What can hang from each mark
N: E P
Z: C M
C: S T Z
A: U W
W: A R S
S: C J
J: R S
M: R T Z
R: M W
P: N T Y
U: A
L: U
T: C M

Each row was made from one small tree. Brackets hold a mark, then the marks that hang from it, in alphabetical order. Every link used is in the known rows. Write each row's tree.
In the rows, 128 means zero.
Known rows
{T {C Z} M}: [138 117  89 123 161 142 172 150 123 119 162 112 119 221 118 129 132 130
 150 131 126 176 144  89 109  87 110  71 150 206 154 189 140 113 155 137
 120 141 107  98 162 119 130]
{W R}: [153 131 132 131 120 128 135 151 133 122 127 156 163 148 112 145 142 136
 141  64 115 163 119 110 139 134 117 103 120 127  92 155 127 110 125 127
 124  99 102 113 148  87 137]
{P {T M}}: [159 141 126 126 163 154 151 132 128  84 126 110 158 165 105 148 101  42
 178 123 119 101 139 115 118 109 125  88  97 156 132 177 139  84 133 106
 144 162 106 122 147 123 131]
{J R S}: [148 202 136 130 125 139 149 178 141 131 129 218 161 133 122 132 117 135
 113 134 122 157 134 121 187 108 127 119 130 106 146 123 155  82  65 123
 112 115  97 107 156  94 112]
{T C}: [129 129 118 133 128 141 143 130 119 154 152 114 118 168 123 133 143 151
 126 102 119 174 115  95 121 115 131 114 152 154 141 144 143  99 112 136
 134 139 117  98 151  96 127]
{A {W {S C}}}: [129 176  95 113 106 115 123 125 158 185 152 152 121 169 127 139  95  95
 129  91 119 153 121  59 118 141  95 107 168 132 147 138 139 107 129 144
 142  69 145  36 178  86 127]
{W R S}: [148 137 137 143 115 127 142 164 147 136 123 181 163 156  91 156 106 123
 122  53 113 147 127  91 150 142 121 102 135 118 132 146 118 118 159 132
 123  89 152 109 128  85 147]
{U {A W}}: [141 160  94  84 132 126 133 140 142 169 157 119 156 145 150 143 140  93
 128 101  93 174 109 111 118 162  80 113 153 136  85 144 146 100  69 134
 146  99 120  53 175  82 160]
{Z {M R}}: [108 128 133 107 123 121 178 139 142 148 136 152 146  91 140 160 115  88
 206  85 103 158 143 124 130 154 136 153 140 151 160 184 134 109 117 137
 156 113 100  98 132  72 131]
{T {C S} {M Z}}: [143 119 119 121 139 115 164 133  95 101 132  87 133 206 102 124 113 130
 156  62 136 149 150  91 116  89 112  95 102 164 193 191 156  59  92 142
 131 138  92 100 116 129 136]
{R {M T} {W A S}}: [104 168 149 101 145 142 110 184 148 137 129 164 124 182  75 156  73  64
 124  56 143  98 129  62 140 137 150 187 118 164 106 166  87 124 172 123
 174 130 115 116  81 138 115]
{W {A U} S}: [ 98 153 108 127 129 128 107 158 133 195 161 146 155 145  92 140  69  84
 111  78  88 121 116  99 130 124 161 108 150 141 148 143 130 131 176 118
 131 117 114 140  86 111  98]
{R {M T Z} W}: [135 136 145  72 142 119  96 175 124 107 109 117 127 155 109 117 130  60
 148  67 156 105 143  89 124 108 147 178  78 160 109 199 122  76 118 125
 185 137 101 132 129 160 140]
{C {Z M}}: [ 98 133  88 127 142 121 124 153 144 173 150 134 147 124 107 148 121  82
 198 131 123 179 156 104 109 124 125 113 148 181 126 192 126 127 147 135
 134 106 103 114 153  94 126]
{J {R {M T Z} W}}: [145 164 150  70 134 116 125 193 125 124 103 173 132 146 119 146 139  98
 136  94 125 106 145 101 170 117 147 173  83 142 111 187 133  63 115 122
 172 135  93 119 131 148 135]
{J {R {M T} W} S}: [143 207 175  93 140 149 153 218 146 112 107 229 134 166 108 135 114 111
 113 109 154 123 140  96 199 113 158 189 108 128 117 147 120  85  64 119
 152 137  95 122 150 139 107]
{Z {C S T} {M R}}: [108 135 156 146  72 107 188 136 108 129 127 144 170  98 142 184 122 122
 172  38 121 141 155 174 129 159 128 228 107 169 193 181 124  98  77 163
 141  70  99 101 138  79 118]
{J {R {M {T C}}} S}: [135 222 144 108 145 171 193 179 134 150 116 228 115 150 124 149 134 168
 109 115 149 156 136  94 187  80 157 189 122 130 126 110 131  91  76 124
 138 170  94  93 140 142 104]
{A U {W R}}: [148 133 106  86 109 104 139 150 142 196 147 144 154 160 142 128 131 118
 120  60 102 150 106 127 141 139 148  94 148 125 100 140 138 111 104 114
 131 100  90  88 164  87 104]
{W A S}: [105 168 110 144 128 133 104 144 140 162 151 157 154 148  84 151  74  85
 120  79 103 133 123  91 127 132 116 109 143 139 137 142 125 122 183 130
 134 108 120 101  82  91 120]
{Z M}: [105 134 120 123 116 120 132 140 130 168 142 122 152 120 107 162 122  87
 205 103 117 170 141 111 115 143 136 124 146 148 133 174 122  97 117 130
 161 106 102 105 133  76 124]
{C S {T {M R}}}: [143 154 156 147  93 124 181 155 114  74 140 119 170 166 145 155  93 100
 183  37 120 123 166 108 127 123 112 190 100 177 201 209 150  79  73 126
 121  85 109 127 122 124 126]
{U {A {W S}}}: [138 164  94  94 128 125 142 146 151 178 152 138 156 145 128 150 111  84
 111  89  91 163 112  98 126 170  83 112 166 128 115 131 140 110 102 138
 145  90 160  51 156  80 168]
{U {A {W R}}}: [151 151 103  83 125 120 154 150 144 159 145 150 159 150 146 153 154 123
 121  71  96 182 104 111 131 169  79  98 144 125  52 140 131 111  79 134
 138  92 106  52 168  80 166]
{Z C}: [158 135 124 135 121 130 123 123 112 119 141 118 173 142 126 143 141 118
 106 105 113 153 123 172 117 131 111 123 119 143 132 144 140  97 111 152
 138 101 118  94 186  73 123]
{P N T Y}: [150 145 119 128 149 182  13 117 149 109 124 128 139  94 105 136 106  79
 172 154 105  79 123 122 150 117 154 109  79 125 126 165 168  88 120  78
 139 183 106  99 139 127 142]
{P T Y}: [145 150 141 136 142 167  54 118 147 115 109 127 144 114  99 149 113  44
 166 161  99  91 116 116 139 118 153 112  63 130 107 150 151  95 119 110
 139 163  98 104 137 112 128]
{M T {Z C}}: [154 123 104 104 144 134 102 121 111  96 104 122 170  66 120 124 146 107
 114  86 137 138 130 171 113  99 112 134  72 140 119 167 157  92 134 143
 143 141 101 110 163 133 134]
{P N {T C M} Y}: [153 125 116 114 158 189  73 111 139  87 134 118 109 162 108 140 115 109
 175 157 115  90 125 106 146  96 150  74  97 158 154 171 159  79 133  86
 147 214  94  79 132 141 150]
{R {W {A U}}}: [105 119 136 102 125 113  81 182 127 151 159 118 142 177 106 116  99  77
 119  83 104 114 105 103 131 140 163 112 144 153 111 179 128 113 124 119
 149 108  67 158 119 107  94]
{L {U {A {W R S}}}}: [153 152 102  92 129 117 164 157 158 201 148 146 155 147 132 150 129  77
  92  69  85 146 119 105 124 193  26 124 152 119  82 130 126 109 137 126
 153  90 134  78 147  73 158]
{S {J R}}: [152 173 144 122 129 127 135 164 111 155 142 174 143 148 142 160 139 137
 148 143  83 177 135 138 157 114 118 110 132 109 131 158 137  89 100 104
 141 117 180  95 171 150 126]
{C S T Z}: [116 160 112 179  99 123 107 164 117 135 152 121 162 149 109 143 108 110
 158  82 135 145 165  93 113 103 112 184 118 185 153 198 155 111  90 136
  91  69 117 145 147 135 113]
{S C {J R}}: [138 192 135 121 130 130 136 153 115 160 148 176  99 162 150 159 152 159
 153 146  84 185 133  86 151  95 105 106 142 112 120 168 133  92  95 124
 145  90 166  90 208 173 124]
{R {M {T C}}}: [127 167 128 106 150 164 162 139 122 152 133 124 103 160 121 153 140 139
 141  85 143 155 128  82 122  94 156 192 124 168 107 150 118 108 121 128
 166 171 116  98 135 145 116]
{C {S J} T Z}: [119 163 124 178 108 121 108 169 105 139 159 128 145 161 121 146 114 115
 169  99 129 166 167 112 111  87 106 179 118 171 154 201 137 117  88 117
 103  76 181 138 162 187 118]
{M T Z}: [142 131 100  98 150 137  90 129 119 110 108 124 157  65 115 115 132  86
 151  88 138 141 136 113 115  93 118 131  85 136 116 184 166  89 131 121
 140 149 103 124 136 149 135]
{Z {C {S J} {T M}}}: [159 150 157 158  96 121 153 145  78  85 144 102 170 200 130 167 127 125
 145  78 126 151 152 179 115 108  95 155  97 162 178 178 122  83  80 136
 137  77 168 104 170 153 122]
{L {U A}}: [148 147 113 105 149 137 138 151 130 170 160  91 157 124 138 137 144  71
 111 108  78 148 128 112 104 161  39 142 136 136  82 159 138  95 110 123
 156 108 115 138 157  94 153]
{N E {P {T M} Y}}: [175 147 130 103 162 162 142 133 150  93  93 111 158 159 121 210 100  45
 164 161 113  77 139 146 151 109 145  87  79 141 137 159 126  73 117 102
 158 165  91 120 118  63 149]
{P {N E} T Y}: [153 144 120 120 150 180  24 115 152 110 120 143 147  74 116 160  93 102
 168 159 163  74 124 135 184 120 158 115  92 115 137 168 155  89 110  86
 151 189 103 123 139  88 161]
{R {M {T C}} W}: [125 137 161  90 140 148 143 174 127 126 131 123  92 198 111 137 135 118
 127  75 152 132 126  67 134 122 161 192 126 174 106 169 105 101 110 131
 180 156 110 113 144 140 125]

Which tree is each row?
[143 163 115 114 115 112 122 140 145 184 153 155 137 172 129 141  94  82
 130 107 112 163 131 123 126 145  98 102 161 115 159 129 126 105 133 116
 149  97 213  35 163 116 131] | {A {W {S J}}}
[143 153 148 171  74 121 123 136  95 113 138 108 183 147 120 159 129 135
 117  59 127 137 141 163 122 131 113 190 101 155 163 155 140  83  69 155
 122  69 118 114 160  98 115] | {Z {C S T}}
[102 152 144 125 129 117  85 174 138 144 154 163  97 208  98 137  89  89
 125  91 115 137 117  53 131 132 109 103 159 138 129 179  99 126 153 136
 155  78 165 108 142 154 126] | {R {W A {S C J}}}
[131 168 113 135  89 132 140 140 117 101 158 107 124 195 149 147 147 119
 185  96 128 148 149  59 103  86 101 122 134 187 138 198 136  81 115 134
 150  67  98 119 180 145 134] | {S {C {T M}}}
[145 155 137 139 124 126 145 158 138 147 133 186 111 177 113 158 127 151
 134  70 113 178 130  63 144 112 101  92 149 110 123 157 103 132 150 135
 135  72 203  95 178 158 152] | {W R {S C J}}
[160 148 101  80 134 116 157 148 145 191 157 127 155 142 148 141 155  86
 104  76  87 154 115 118 115 187  23 123 140 123  55 142 130  99 110 122
 153  93  99  81 161  73 152] | {L {U {A {W R}}}}
[125 164  90  95 110 106 126 141 154 222 162 137 118 169 132 126  91  92
 113  87 101 140 114  66 125 131 142 105 180 136 158 139 143 115 121 135
 144  78 138  83 185 108 102] | {A U {W {S C}}}
[163 155 131 116 152 162 112 128 155 123  89 122 155 118 116 209 109  57
 144 158 109  77 124 147 154 119 157 113  88 122 122 140 132  85 104 111
 152 160 100 123 121  54 147] | {N E {P T Y}}
[ 96 131  90 119 157 144 126 149 148 158 133 145 144  85  99 153 117  89
 201 123 134 180 154  98 110 118 128 136 137 184 104 199 126 147 152 130
 133 133 102 121 152 121 115] | {C {Z {M T}}}
[152 156 136 111 130 103 144 166 119 156 117 172 134 185 108 153 127 113
 138  52 124 141 145 109 146  92 127 130  96 112 134 158  94  99 174 121
 168 107 204  92 116 165 174] | {W {R {M Z}} {S J}}
[109 102 162  93 115 107 159 166 149 128 135 154 137 124 131 147 107  70
 195  79 112 141 140 110 139 177 142 155 141 159 164 200 122 106 107 140
 168 103  97 111 139  70 135] | {Z {M {R W}}}
[120 162 148 108 117 117 104 187 134 138 140 186 147 167 114 150 116 110
 119 109  92 123 120 105 173 155 129 113 132 134 104 169 132  86 120 121
 139 105  70 110 117  90 112] | {J {R {W A}}}
[141 154 141 108 144 157 181 147 128 140 115 161 114 164 116 165 161 169
 137  43 143 162 122  83 142 101 148 167 113 154  75 148 102 119 129 129
 151 152 101  99 132 131 129] | {W {R {M {T C}}}}
[131 176 102 114 117 113 123 130 146 187 156 159 104 182 138 142 102 100
 137 106 117 172 126  78 120 129  91 101 171 118 146 141 124 112 125 131
 151  76 200  33 194 136 132] | {A {W {S C J}}}
[132 140 133 146 150 182  45 112 134 122 125 128 109 123  84 143  94 131
 154 121 119  91 119  94 156 113 163 134  90 129 159 157 167  89  78 100
 123 200 102  93 120 136 132] | {P N {T {C S}} Y}
[142 165 104  95 135 120 138 148 140 183 159 146 144 158 141 151 118  88
 116 105  87 181 114 114 122 159  78 104 166 117 115 132 125 116  99 125
 155  95 211  44 169 123 171] | {U {A {W {S J}}}}
[140 132 101 119 163 173 122 118 131 129 143 140 116 105 124 150 111 161
 142 115 182 101 122 120 173 114 152 120 154 133 154 156 150  91 111  99
 145 207 117 128 146  93 160] | {P {N E} {T C}}
[156 146 158 158 132 123 124 138  94 124 137 118 165 161 112 154 115 128
 116  87 114 168 135 180 122 124 107 148 105 118 157 155 125 100  69 147
 129  95 176  95 182 125 113] | {Z {C {S J}}}
[147  95 139  82 125  89 121 161 137  83 120 139 145 118 147  92 119  68
 135  68 116 108 135 122 139 132 122 137  92 144 174 210 168  78 111 136
 147 110 101 124 143 106 157] | {M {R W} Z}
[116 185 138 127 138 127 145 166 131 175 140 196 127 204  97 180 104 123
 133  48 113 147 125  98 149 113 126 138 123 124  95 140  66 134 196 116
 155 109 170  81  76 150 134] | {W A {R M} {S J}}
[122 141 119 146 178 164 140 150 115 143 137 143 103 133 101 138 111 155
 144  99 138 192 142  91 117  85 123 158 133 162 127 179 138 145 101 131
 105 161 165 113 160 190 105] | {M {T {C {S J} Z}}}
[118 163  86 143 144 133 116 150 157 156 149 155 118 161 103 138  98 102
 135 118 118 156 146  41 117 104 102 107 158 164 152 175 137 138 166 154
 116  75 152 113 183 125 134] | {W {S {C Z}}}
[138 151 105 108  95 113 159 136 118  80 140 121 121 151 175 131 151 110
 181  75 125 128 156  78 107  79  95 138 102 187 167 218 161  68 126 140
 149  78  85 114 167 154 154] | {S {C {T {M R Z}}}}
[144 152 162 118 109 112 126 199 147 136 126 197 153 173 100 153 101 104
 111 109  96 119 134  94 182 166 137 117 147 124 162 157 136  85 122 127
 141  89 147 117 144  89 135] | {J {R {W S}}}
[164 153 115 115 163 146 175 138 145 126 105 121 159 122 122 205 105  71
 134 122 120  90 135 148 138 118 140 123 123 126 129 145 129  84 107 112
 152 155 114 144 137  56 145] | {N E {P T}}
[139 203 152 118 144 149 156 176 126 169 122 204 130 147 113 186 107 118
 135 113 102 149 146 105 164 107 138 167 124 113 142 145 108 108 151 104
 160 134 222  92 134 177 132] | {W {S {J {R {M T}}}}}
[148 154  94  82 139 122 141 138 144 199 165  99 150 136 153 134 141  60
 106 109  83 150 121 118 101 179  26 136 150 132  78 142 142  93 102 120
 163 103 110  82 168  77 147] | {L {U {A W}}}
[108 112 150  87 156 156 158 153 143 103 131 177  97 116 135 126 111 132
 118  56 124 129 106  94 141 140 139 169 131 175 121 179 137 139 134 134
 137 169  74 108 114 129 109] | {M {R {W A}} {T C}}
[152 171 117  91 113 109 155 141 146 176 136 152 143 196 140 152 138 113
 139  59 128 155 124 111 137 143 121 136 126 136  81 134 109  93 112 124
 157  95  97  33 146  78 129] | {A {W {R M}}}
[ 95 123 150 114 142 147 206 134 131 143 117 161 115  75 117 170 104 136
 194  46 126 169 138  92 136 145 149 199 132 160 168 180 135 128  89 145
 138 156  97 100 113 113 109] | {Z {M R {T {C S}}}}
[119 139 115 114 130 124 122 160 125 172 149 156 155 145 110 140 120 133
 122  50  91 143 101 115 142 117 153  94 127 136  73 156 119 132 150 115
 121 115  51 144 101 108  94] | {W {A U} R}
[146 126 133 130  90  95 151 128 100  90 116 131 172  89 157 129 134 117
 120  33 120 109 147 178 127 114 108 203  61 153 200 185 174  75  85 160
 122  84 101 110 142 113 142] | {M R {Z {C S T}}}
[131 104 163  98 143 154 178 168 157  98 119 188 100 122 121 128  97 122
 107  53 127 124 117  81 155 151 143 178 144 162 177 170 143 138 140 139
 140 157 150 114 141 125 135] | {M {R {W S}} {T C}}
[136 124 135 101 154 170 188 127 136 112 126 165 110  79 150 134 129 151
 135  72 119 158 121 107 135 118 135 177 129 161 142 163 160 132 119 130
 128 175 116 100 150 128 120] | {M R {T C}}
[149 156 114 101 128 107 123 129 102 137 127 101 154 161 133 135 152  99
 118  86 132 126 142 160 113  92 127 162  73 149 132 159 129  65 130 149
 172 114 102  90 146 109 145] | {R {M {Z C}}}
[136 163 112  90 152 134 118 139 120 134 114 117 139 114 121 134 136  85
 160  78 145 129 147 101 113  80 139 183  73 150 106 177 135  82 135 122
 173 150 102 115 123 157 138] | {R {M T Z}}
[165 134 152 112 156 166 121 121 151  61 105 138 145 134 130 153  98  31
 188 150  91  76 130 127 144 116 139 106  49 155 147 179 154  97 132 106
 142 176  90  90 128 117 136] | {P {T {M R}} Y}
[125 160  83 138 112 130 133 153 130 109 163 116 120 194 144 140 148 111
 183 119 134 155 161  54  98  70  93 111 138 218 128 217 142 106 144 139
 123  63  97 125 197 159 132] | {S {C {T M} Z}}
[142 110  96 106 167 142 213 146 139 102 158 142 111 191 154 124 127 134
 151 113 111 163 147 105 120  95 108 101 143 211 179 202 150 126 151 141
 116 148 106  90 161 116 132] | {T {C Z} {M R}}
[122 131 125 128 179 163 189 143 140 119 127 168 112  92 127 129 102 150
 139  66 128 162 141  87 135 113 127 195 121 178 158 186 164 155 102 146
  91 168 113 115 148 143 103] | {M R {T {C S Z}}}
[153 143 129 113 150 169 139 119 148 136  95 120 125 139 122 207 127 100
 124 161 112  93 114 135 159 109 166 116 103 134 134 123 131  85 105 119
 152 184  99 111 121  59 147] | {N E {P {T C} Y}}
[137 169  95  92 122 124 161 150 156 173 141 172 130 165 135 161 135 131
 112  58  95 174 106  58 132 163  70  96 165 122  77 139 125 127 105 153
 139  66 136  47 178  94 174] | {U {A {W R {S C}}}}
[133 193 134 135 124 128 143 162 133 169 138 198 108 166 127 169 118 139
 132 130  87 168 138  70 159 110 110 107 157 108 160 153 128 105 134 130
 140  80 211  88 182 160 137] | {W {S C {J R}}}
[135 161 109 120  99 114 125 140  94 106 150 106 107 188 163 137 168 119
 189 108 129 156 156  87 100  54  85 104 112 166 145 214 135  67 126 120
 164  75 158 110 187 217 156] | {S {C {T {M Z}}} J}
[ 80 152 111 169  91 113 127 165 120 165 147 125 157 131  99 167 108  98
 209  81 140 159 176  90 113 119 125 187 133 197 158 211 132 114  96 140
 115  71  99 138 126 120 115] | {C S T {Z M}}
[152 142 121 110 124 162  17 127 147 123 143 136 151  96 131 147 107 140
 157 142 162 124 129 125 184 124 145 114 117 119 150 169 154  89  96  99
 150 141 106 108 139  66 159] | {P {N E} Y}
[115 111 147  87 133 111 130 174 142 131 156 152 135 143 142 112  92  81
 122  66  91 104 111 118 145 150 157 145 130 160 145 192 143 124 123 122
 138 119  74 146 120 102 101] | {M {R {W {A U}}}}
[106 150 146  84 133 111 103 188 128 171 165 112 124 221 109 133 102  70
 124  73 113  97 117  91 132 121 181 163 125 168 102 178  99 102 129 118
 179 115  68 149 104 125  97] | {R M {W {A U}}}
